What can hang from each mark
H: G N Y
C: L
G: H X
N: P V
P: N Y
J: S
Y: P
X: L
S: A J
V: A
L: X

Known rows, with every way that one mark hangs from another
{L X}: [ 0.95  1.62  0.24  1.33 -0.67  1.74  0.17 -0.53 -1.16  2.44 -0.74  2.92
 -3.12 -1.06 -0.85  0.38 -1.87  2.30  1.17 -0.17  3.48  0.76  1.31 -1.56
  0.80  2.59  1.23 -1.74  0.23]
{H {G {X L}} N}: [-1.66 -3.23  2.49 -0.88  1.25 -0.32 -2.66  0.07  1.36  1.59  1.06  0.88
  0.84 -1.47 -1.54  1.07 -1.25  0.62  3.26 -1.44  2.38 -1.40  1.63  1.58
  3.26  0.09  1.46 -1.02 -3.24]
{C {L X}}: [-1.26  1.20 -0.52  2.64  1.51  1.37 -0.10 -1.83  0.11  3.13 -0.36  3.85
 -4.82  0.38 -1.61  0.79 -3.21  0.99  2.04 -1.23  2.06  0.03  3.81 -0.74
  0.17  1.55  1.72 -2.55  0.34]
{J S}: [ 0.22  2.03 -0.59 -0.99 -1.83 -0.45  2.50 -0.67 -0.56  0.92  0.74  2.66
 -2.97  1.07 -1.22  2.01 -3.33  2.92  1.56  0.97  3.23  0.31 -0.46 -3.08
 -0.15  1.84  0.72  0.08  0.06]
{S J}: [ 2.21  2.21 -0.43 -0.91 -1.82 -0.83 -1.29 -1.86  0.86  0.70 -0.72  2.97
 -4.03 -0.46 -2.50  1.79 -4.03  0.61  0.75 -1.17  3.08  0.92  0.15 -1.95
 -0.09  0.50  2.40 -1.50  0.39]
{S A}: [ 0.62  0.60  0.87 -3.10 -2.04 -1.21 -0.50  0.86 -0.15  2.01 -0.96  2.58
 -1.99 -0.37 -1.15  1.46 -2.54  1.23  0.38 -1.96  1.43  2.48  0.57 -0.34
  1.51  1.90  1.16 -2.65  1.81]
{N {P Y} {V A}}: [ 1.55  2.64  0.49 -0.46 -2.00 -1.59  1.32 -4.09 -2.85 -0.29  0.36 -1.77
  1.24  1.27  0.32 -0.21  0.99 -3.52 -3.12  2.15 -2.49  0.42 -0.21  2.19
 -2.64  0.79 -0.45  0.16  3.01]
{G {H {N {V A}} {Y P}} {X L}}: [-1.08 -0.87  0.31 -1.00 -0.07  0.29  1.10  3.81  1.36 -1.69  2.89 -2.25
 -0.45 -2.15 -0.60  0.56  1.13 -0.03 -0.48  0.41 -2.88  0.76  1.30  0.85
  0.03 -2.28 -1.16  2.42  1.77]
{N {P Y} V}: [ 1.65  3.27 -1.31  1.44 -1.52 -1.06  0.89 -4.67 -1.74 -1.43 -0.97 -0.53
  2.17  2.27  0.52 -0.26 -0.50 -2.55 -2.74  2.38 -1.25  0.77 -1.30  0.54
 -2.71  2.14 -0.09 -0.45  1.04]
{G {H {N P V} Y} {X L}}: [-0.81 -0.43 -1.14  3.08  0.67  2.47  1.03  0.56  1.87 -1.85  0.66 -2.37
  4.12  0.63  0.42  0.08  0.14 -0.42  0.13  2.02  0.46  1.10 -0.25  1.48
 -3.73 -0.59 -1.77  1.71 -0.73]
{H {N {P Y} {V A}}}: [ 1.17  0.69  1.31 -0.07 -0.64 -1.74  0.73 -4.44 -2.75 -0.25  1.95 -4.23
  2.10  1.12  0.79 -0.28  1.72 -4.71 -3.93 -0.08 -1.44  1.01 -0.41  3.01
 -2.43 -1.28  0.16  0.77  1.56]
{N P {V A}}: [ 0.79  1.84  0.54 -1.87 -1.26  0.46 -0.07 -2.36 -1.65  0.54  0.57 -1.07
 -0.10  0.98 -2.16 -0.81 -0.01 -2.56 -1.93  1.21 -1.07 -0.98  1.03  0.71
 -4.28  1.05 -0.60 -0.48  1.43]
{Y {P {N {V A}}}}: [ 0.99  1.79 -0.93 -4.06 -1.08 -0.42  0.69  0.65 -0.19  0.72  0.70 -0.16
 -3.86 -0.80 -0.69 -1.42  1.15 -0.87 -1.23 -0.94 -2.58 -1.05  2.53 -2.36
  0.25 -2.32  0.19 -0.10  1.73]
{H {G X} {N P V} Y}: [ 1.00 -2.16 -0.38  2.41  3.34  0.07 -1.98 -0.90 -0.94 -0.46 -1.43 -3.36
  5.10  1.33  1.01 -1.88  2.82 -1.36 -2.82  1.36 -0.21  1.13 -1.55  1.17
 -2.49  0.34 -1.82  0.70 -1.85]
{G H}: [-0.69  2.32  2.08 -1.01 -1.99  1.89  1.04  0.09  1.28  0.93 -1.88  2.02
 -3.11  1.58 -1.83 -0.08 -0.69  0.67  2.51 -1.17  2.45 -1.49 -0.31 -0.31
 -0.95  2.20  0.87 -0.58 -0.62]
{H G {N P V}}: [ 0.12 -0.98  0.62  0.65  1.06  0.42 -2.30 -3.03 -0.30  0.39 -0.43 -2.66
  2.59  2.64 -2.27 -1.11  1.02 -2.43 -1.97 -0.47  0.65 -2.24 -0.91  0.41
 -3.13  0.20 -0.51 -0.93 -3.82]
{N V}: [ 1.03  3.39 -0.29 -1.15 -1.21  1.80  0.03 -1.65  0.67 -0.08  0.00  0.66
 -1.27  1.09 -2.57 -0.78 -1.93  0.32  0.09  0.01  0.99  0.48  1.85 -1.61
 -1.39  2.81 -0.34 -1.33 -1.27]
{H {G {X L}} {N {V A}} {Y P}}: [-0.59 -2.95 -0.12 -1.41  1.28 -1.25 -1.27  2.62 -0.50 -0.80  2.87 -2.13
  1.18 -2.54 -0.84 -0.02  0.70  0.23 -1.77 -0.20 -3.15 -0.09  1.27  0.68
  2.08 -1.85 -1.07  0.83  0.14]
{Y {P N}}: [ 0.51  0.93 -1.69 -2.34 -0.49 -0.72 -0.13  0.00 -0.58  1.15 -0.96  2.78
 -4.75 -0.57  1.53 -0.95  0.02  0.52  0.36 -2.32  0.56 -1.00 -0.51 -3.77
  1.89 -1.51  2.62 -1.52  0.63]
{G H {X L}}: [-1.77  0.82  2.04 -0.94 -1.61  1.70  0.41  1.47  3.08  0.48 -0.90  3.38
 -1.23 -1.04 -1.47  1.20 -1.94  1.69  5.15  1.26  1.98 -1.02  1.98  0.79
  0.92  1.57  0.91 -0.09 -0.22]
{H {G {X L}} {N P {V A}} Y}: [-0.12 -3.57  0.37  0.76  1.54 -0.25 -0.73  0.06 -1.33 -0.05  2.16 -3.41
  4.74 -0.37 -0.40  0.02  0.95 -1.29 -1.87  1.16 -1.56 -0.30  0.83  2.98
 -1.64 -1.36 -2.48  0.59 -0.26]

Rows
[-0.67  0.41  0.22  1.10 -0.96  1.85  1.72  2.22  1.43 -0.37 -0.64  2.70
 -0.18 -0.49  0.58  0.87 -1.70  2.66  3.71  0.79  1.47  0.79  0.36  0.43
  0.64  1.58 -0.78  0.25  0.97]	{G {H Y} {X L}}
[ 2.21  3.19 -1.04 -0.10 -1.19 -0.29  2.65 -3.27  0.08  0.15 -0.68 -0.31
  0.46  1.50  1.71 -0.56  0.18 -0.92 -0.66  0.00 -0.45  1.28  1.64 -1.04
  0.74 -0.07 -0.96 -0.20 -0.11]	{P {N V} Y}
[ 1.02 -1.07  0.83  0.49  1.72 -0.32 -1.17  0.87 -1.16  1.07 -2.58  1.66
  0.93  0.25  1.30 -1.22  0.89  1.99  0.64  0.05  1.00  0.97 -0.90  0.11
  2.27  2.57 -0.93 -0.65 -0.11]	{H {G X} Y}
[-0.51 -2.41  2.16  0.04  0.48 -2.55 -1.06 -2.46 -0.54 -0.11  1.63 -3.32
  4.95 -0.51 -0.10  0.95  1.69 -3.53 -1.31  2.53 -2.62 -1.16  1.30  4.78
  0.28 -1.38 -1.02  0.98  0.03]	{H {G {X L}} {N {P Y} {V A}}}
[-1.57 -1.28 -0.49  0.57  0.26  0.18  0.27  3.22  1.24 -1.59  1.20  0.84
 -1.35 -1.78  1.54  0.81 -0.22  1.17  1.50 -0.73  0.06  0.79 -1.22 -0.53
  1.72 -1.68  1.60  1.20  0.62]	{G {H N {Y P}} {X L}}
[-0.43 -2.61 -2.45 -0.25  1.33 -1.46 -0.67  2.91 -0.33  0.23 -0.78  2.70
 -0.46 -1.58  2.80  0.06  0.11  2.67  1.39 -0.31 -0.87 -1.23 -0.72 -2.32
  3.98 -1.83  0.30 -0.54  0.30]	{H {G {X L}} {Y {P N}}}
[-2.28 -0.88  2.81 -0.75 -0.43  1.63 -0.36  1.06  3.43  0.66  0.69  1.01
 -0.71 -1.25 -1.13  1.41 -1.15  0.62  4.54 -0.70  2.67 -0.28  1.78  1.74
  1.29 -0.35  1.54  0.49 -1.78]	{G {H N} {X L}}
[-0.46  0.15 -0.52  0.55  0.05  0.48  0.79  1.59 -0.75 -0.78  0.23 -0.38
 -3.26  0.65  1.29 -0.59  1.04  0.31 -1.13 -3.28  0.60  0.54 -3.46 -1.81
 -0.19 -1.16  1.33  0.47  0.21]	{G {H N {Y P}}}
[ 0.37  1.30 -2.44  0.07 -0.64  0.63  2.42  2.38 -0.13 -0.17 -2.12  1.40
 -4.00  1.05  2.99 -1.56  1.44  1.64  0.05 -2.39 -0.21 -0.54 -2.55 -3.53
  0.02 -1.88 -0.02  0.44  1.52]	{G {H {Y {P N}}}}
[-0.76 -1.62 -1.52  0.09  0.55 -1.67 -1.78  2.59 -1.02 -0.68 -0.52  3.35
 -0.54 -1.76  0.79  0.58 -1.31  2.71  1.01  0.58 -1.06 -0.97 -1.46 -1.29
  3.26  0.87  0.85 -0.91  0.46]	{H {G {X L}} {Y P}}
[ 1.23 -1.55 -1.35  2.76  1.74  0.62 -0.80 -2.42 -2.07 -0.53 -0.15 -3.26
  3.60  3.11 -0.19 -1.65  1.20 -1.46 -3.73 -0.86  0.57 -0.21 -2.63  0.05
 -3.74  0.46 -2.07 -0.31 -2.62]	{H G {N P V} Y}
[-0.41 -2.18 -1.85  0.66  1.90 -0.55 -1.95  2.02  0.73 -1.79  1.67 -1.13
  1.73 -1.61 -0.61  0.07 -0.43  1.16 -0.96  0.30 -1.90  0.47  0.08 -0.92
  1.86 -0.78 -0.48  0.32 -1.67]	{H {G {X L}} {N V} {Y P}}
[-0.01  1.55  1.95  1.63  0.67 -0.25  0.21 -2.28  1.84 -1.44 -2.04 -3.61
  3.77  1.40  1.46 -0.68  3.56 -3.61 -1.30  3.01 -1.02  1.47 -0.73  2.78
 -2.25 -0.49 -0.23  2.37  0.29]	{G {H {N {P Y} V}} X}
[-0.54 -1.66  0.55  1.83  1.00 -1.96 -1.58 -2.98  0.59 -1.30  0.24 -2.33
  5.72  0.24  0.38  1.19  0.66 -2.47 -0.98  2.96 -1.43 -0.60  0.00  2.90
  0.36 -0.49 -0.30  0.38 -1.78]	{H {G {X L}} {N {P Y} V}}
[ 0.63 -0.33 -1.62  0.01  0.21 -1.20 -1.10  0.83 -2.80 -0.26 -1.36  2.13
 -2.35  0.72  0.53 -1.00 -0.24  1.89 -1.73 -1.89 -0.59 -1.25 -3.67 -2.36
  1.55  1.63  0.61 -1.23 -0.11]	{H G {Y P}}
[ 0.83 -1.56 -0.13 -1.39  0.87 -0.96 -0.74  1.06 -2.25 -0.18  1.96 -3.38
 -0.79  0.17 -1.25 -1.42  2.01 -0.55 -4.41 -2.57 -2.53 -0.51 -0.76 -0.65
 -0.01 -1.40 -1.32  0.34 -0.31]	{H G {N {V A}} {Y P}}
[-0.40  0.60 -1.52 -1.79 -0.95  0.67  2.66  4.55  2.09 -0.65  0.44 -0.32
 -1.02 -1.93  1.11 -0.39  1.49  1.08  0.72  1.43 -3.51 -0.21  2.37 -0.98
  0.59 -3.37 -2.55  2.21  3.10]	{G {H {Y {P {N {V A}}}}} {X L}}
[-1.21 -1.31  1.73 -1.39 -0.03 -0.07 -2.09  0.72  1.29  1.24 -0.85  3.56
  0.27 -1.33 -1.74  1.15 -2.12  2.08  3.93  0.44  1.30 -2.03  1.60  0.94
  2.94  2.22  0.72 -1.67 -1.94]	{H {G {X L}}}
[-0.09  1.35 -0.20 -0.07  0.22 -0.03  0.15  3.43  0.38 -0.97 -2.96  2.18
 -2.59 -0.58  1.99 -0.95  1.58  1.51  0.37  0.71 -0.89  1.29 -2.20 -1.49
  0.97  0.84  1.22  1.13  2.57]	{G {H {Y P}} X}
[ 0.53  1.64 -0.14  1.66 -0.23  2.80  2.36 -0.04  1.21 -1.22  0.59 -2.95
  0.17  2.31 -0.73 -1.20  0.52  0.46 -1.01 -1.99  1.52  1.61 -0.32 -0.41
 -2.92  0.51 -2.12  1.08 -1.78]	{G {H {N V} Y}}
[-1.75 -0.60  2.00  2.01 -0.60 -0.97  0.57 -1.83  1.02 -0.60 -0.11 -0.53
  2.67  0.02  2.22  1.78  0.57 -2.49  1.73  1.77  0.63  0.02 -1.44  3.72
 -0.07 -1.50  1.80  1.27  0.59]	{G {H {N {P Y}}} {X L}}
[-0.94 -0.12 -2.07  0.10 -0.26  0.48  1.76  3.94  1.68 -0.49 -1.13  2.82
 -2.13 -1.46  3.12  0.01  0.25  2.53  2.73  0.27 -0.52 -0.09 -0.39 -2.21
  1.95 -2.66  0.26  0.81  1.87]	{G {H {Y {P N}}} {X L}}
[-0.57 -3.59  0.62  1.17  1.82 -0.08 -1.08  0.85 -0.49  0.71  1.03  0.20
  1.80 -1.00  0.92  0.63 -0.91  1.78  1.75 -1.62  2.12  0.47  0.04  1.29
  2.80  0.23 -0.21 -0.65 -2.02]	{H {G {X L}} N Y}
[ 0.47 -0.03  1.36 -1.30  0.03  0.36 -0.42 -2.68 -1.58  0.84  2.16 -3.43
  0.61  0.61 -1.63 -0.89  1.14 -3.77 -2.55 -0.77  0.02 -0.21  0.92  1.48
 -4.01 -0.88 -0.04 -0.04  0.14]	{H {N P {V A}}}
